Known rows, with every step that occurs
pofolu vovaz larura nusod: [  0  -7   1  -5   1   2  -1   1 -13  -9   4  -3  16   9  11   6  -4  30
  11 -20   9  -6 -31  -1   6  13]
biku nusod: [ -8  31   8   4  10  -8   4  -3 -10  10  14  -4  -5   1 -10 -21   0 -17
  10  12   4   4 -39   9  -2  -1]
fevun vovaz zelu: [-12  35  -9   5   1  -3  -6  -9   6  12   9  -3  -5  -2  -8  -4  -6 -15
   0  35   2  12  15  -2  -1  -8]
nalos larura nusod biku vovaz: [ 11 -44   8  12 -24 -10  -8  15  -7  -7  -8  15   0  20   3 -17  -4   0
  21 -13  -5  -5 -18 -21  -7  37]
biku nusod zelu vovaz larura lodenof: [  7  29 -19  -6  12  15  -3  22   1   2   6  -2   0 -22  -9  34   2  -1
 -17  46   5  -5  -1  29  -8  -5]
biku vovaz zelu nusod larura: [ 12  45  -7  -2  20   6 -18  22  10  18   4   4  -4  -6 -11 -12 -22  17
   2  51   4  -2  33 -12  -7 -15]
biku vovaz fevun: [ -6   1  10   2  -8   3   1  -3   7  -2  14   0  -9  -9  -1 -16   6  -3
   8  35  -4   2   6 -18  -5  -5]
nusod larura lodenof: [ 18  47  -9 -22   6   5   3 -19   1   2  14  -6  -3   5 -10  13   0  20
   0 -18   7   7  14  11   1 -30]
lodenof larura nusod: [ -3  22   0 -29  -9  -1  -5  -8 -12  14  13  -3  -6  23   2 -10   4  21
 -14 -37   6   5 -35   3  12  15]
nusod zelu: [ -8   4   3 -20  15  13   6 -21   7   4 -13  -1  -2   2  -7  16  -2  -5
 -18  -7  -3  -2  54   3   7 -20]
fevun vovaz: [ -8  21  -2  -2  -7  -1   5  -5  -2   4  10  -5 -10   2  -3 -13  -7 -12
  10 -12   2   9   2   0   3   3]
biku nusod larura: [  6  38   5 -15  17  -2   3  19  -4  16  18  -3   6   4  -9 -10 -12  -6
  11   5   8   1 -36   9  -1 -17]
pofolu vovaz biku nusod: [-14 -33  11  29   9 -11   6   8  -5   9   8 -14   8  -4  -1 -28   5 -13
  16 -40   2   7 -43  -9  -2   7]
vovaz pofolu: [ -6  29   3   1   2  -4   8 -45   0  -9  -3 -15   0  15  -8  -8   6  -9
  -9  -3   3   9  16  -2   4 -31]
lodenof larura nusod biku vovaz: [  0 -20   3   8 -19  -5 -11  -7 -12  11   1  -1   1  16   7 -10   4  12
   8 -16   2   3 -23 -17   1  26]
larura nusod: [ -2   9   4 -15 -10  -5   1 -20 -11   4   3   6  -6  17  -3  -2   3  14
   8  -4  -2   5 -26   6  10   0]
larura nusod zelu vovaz biku: [ -8 -59  -4 -17 -12   1   3  12  10  10 -20   8  -1  -6  10  26   6  12
 -12  -5  -8   3   2   7  11  -3]
fevun vovaz zelu nusod: [ -7  50  -9  11   4   2 -15  12   1  17   6   3 -15  -4 -10 -19 -11 -13
  -8  35  -1  10  29   2   1   4]
zelu vovaz: [ -3  25  -3  -4   3  -8   8 -16  -1  -7   2   0  -4 -14   3  10  -3   2
   5 -15   2  -3 -12   8   0 -18]
vovaz biku nusod zelu: [-11 -41   8   4  10   6   5  18   9  19  -7  -3   0  -4  -6  -5   8 -24
 -14   6  -6   5   5   2   2  -3]
pofolu vovaz: [-12  11   9  11  11  -6   5 -26  -6  -7   4 -13   5   1  -2  -4  -6   8
  15 -48   4   0   3  -8   1  -8]
nalos larura nusod zelu vovaz: [  0 -18  -3 -33  -9   2  -4  30   3   0 -13  18  -5   6   4  20 -15   6
 -13 -18  -5  -9   2   5   6  12]
pofolu vovaz larura: [ -1   9   2   8  14   6   6  -8  -4 -19   8 -13  17  -5   7  -2  -3  10
   4 -34   9 -11   0  -5  -1  -1]
zelu nusod: [  1  33   4  -3  11   1   0  -4  -7   2   2   3 -17   3  -4 -23  -3  -1
  -1 -16  -4  -1  18   8   6   5]

Rows
[ -2 -27  -2   6  -5 -11  13  -6  10  -6  -7  -1   0 -16  13   2  11  -5
   4 -34  -4   2 -21   1   1 -14] : zelu vovaz biku
[-16  -4  15   7  -1  -3   6 -11   1  -7  19 -10   8  -8   0  -5   6   0
   2 -21  -1   4   1 -13   1  -7] : pofolu vovaz fevun
[ -3 -25   5  24 -19 -12  -5 -37  -9  -4 -19  -3   4  22   0  -5   8   2
  19  33  -3  14  -1 -15  -2  -7] : larura nusod biku vovaz pofolu
[  6  -9  -3  15   6  -5   0  18  -2  14  20 -17   8  -3  -8 -10   4  12
  14 -31   9  15 -30   0  -3  -6] : pofolu vovaz biku nusod larura lodenof
[ -2 -31   4 -37 -20   5  -5  49  12   0   0  21   0   0   7  21  -5   1
 -23  10  -8  -6   0   1   7  16] : nalos larura nusod zelu vovaz fevun
[ 11  19 -20 -17   7  18   2  -4   7 -11  -3  -2   1 -22  -1  45   4  12
 -26  20   4  -7  35  22  -4 -16] : nusod zelu vovaz larura lodenof
[ -8 -45  -2  -7   6   5  11  -1  20   1 -18   1   2 -19  11  21   6  -8
 -17 -18  -6  -1  30   1   3 -18] : nusod zelu vovaz biku
[ 23   7 -10  36  -2  10 -11   4  -8 -14   0   1  -9  -9  -1  -8   9   7
   9  26  -3  -3  32   0 -11  26] : zelu nusod biku vovaz larura lodenof
[ 11 -27   5   7 -11   1   2  -9 -11 -13  -8   8  18  11  13  12  13   5
   7   9  -1  -6 -18   5   3  17] : vovaz larura nusod biku
[ 14  25  -7  -9  -9   1  -1  -9  -3 -10  16   3 -17  13  -9 -13   5  -3
  -8 -43   3   2   7   4  -4  13] : nalos larura lodenof
[  7  -4   5 -21 -16  -5  -2  17  -8  -5   5  14  -8  25   0 -15  -5   5
   0 -36  -1  -4 -35  -1   5  28] : nalos larura nusod
[-12 -19   1  15  -8  -9   4  32  -2  18  10  -6  -6  -3  -5 -35   4 -35
  18  -3   0  14 -46  -2  -2  16] : fevun vovaz biku nusod
[ -8  11  -3 -15  12   4   6 -15  12   1 -13   0  -4 -16   2  32  -7   0
 -16   2  -2  -4  34  10   5 -27] : nusod zelu vovaz
[  2 -73  -3 -24 -18   0   2  45  13   2 -17  17   0   4  12  10  -1   2
 -21 -33  -7  -6  -5  -1   7  20] : nalos larura nusod zelu vovaz biku
[ -1  21   3  31  11  -7 -10 -17   0   4  -7   4   0  -4  -5  -6   5 -16
  -9  31  -7   1  40   1  -1  -2] : vovaz zelu nusod biku
[ -2 -13  -1  28 -11 -11 -14 -22  -1   7 -10   8   6   4  -1   5   6   7
  19  68  -5   6  -1 -16  -6  -1] : larura nusod biku vovaz zelu
[  9  25  -8  -6  10   1   9   2   3 -17   6   1   9 -18  12  14   0   4
   0  -4   4 -14 -16  10  -3  -9] : zelu vovaz larura
[ 16 -10   5  32   5  10  -6  11  -3 -13  -6   3   3  -9   8 -18  -1 -10
  12  24  -4 -14  21  -9  -9  20] : zelu nusod biku vovaz larura
[  4   1  -8 -20  15  17   7   7  13 -12 -10   1   9 -22   8  39  -6   4
 -20  12   2 -17  29  14  -1 -18] : nusod zelu vovaz larura
[ -4  -9   7  36  -6 -11   3 -43  -1 -12 -15 -13   7   9  -3  -7   7 -17
  11  18  -2   8  22 -20  -9 -17] : nusod biku vovaz pofolu
[ -2   9  -6  -7  22  11   3  26   4   5  -1  -1  11 -24   1  22  -8 -16
 -13  38   4 -14 -11  19  -6  -7] : biku nusod zelu vovaz larura
[  7 -40   6  20 -26 -11  -8   0  -7 -14 -16   5   5  30  -1 -17   0  -9
  11   3  -2   4 -15 -24  -8  20] : nalos larura nusod biku vovaz pofolu
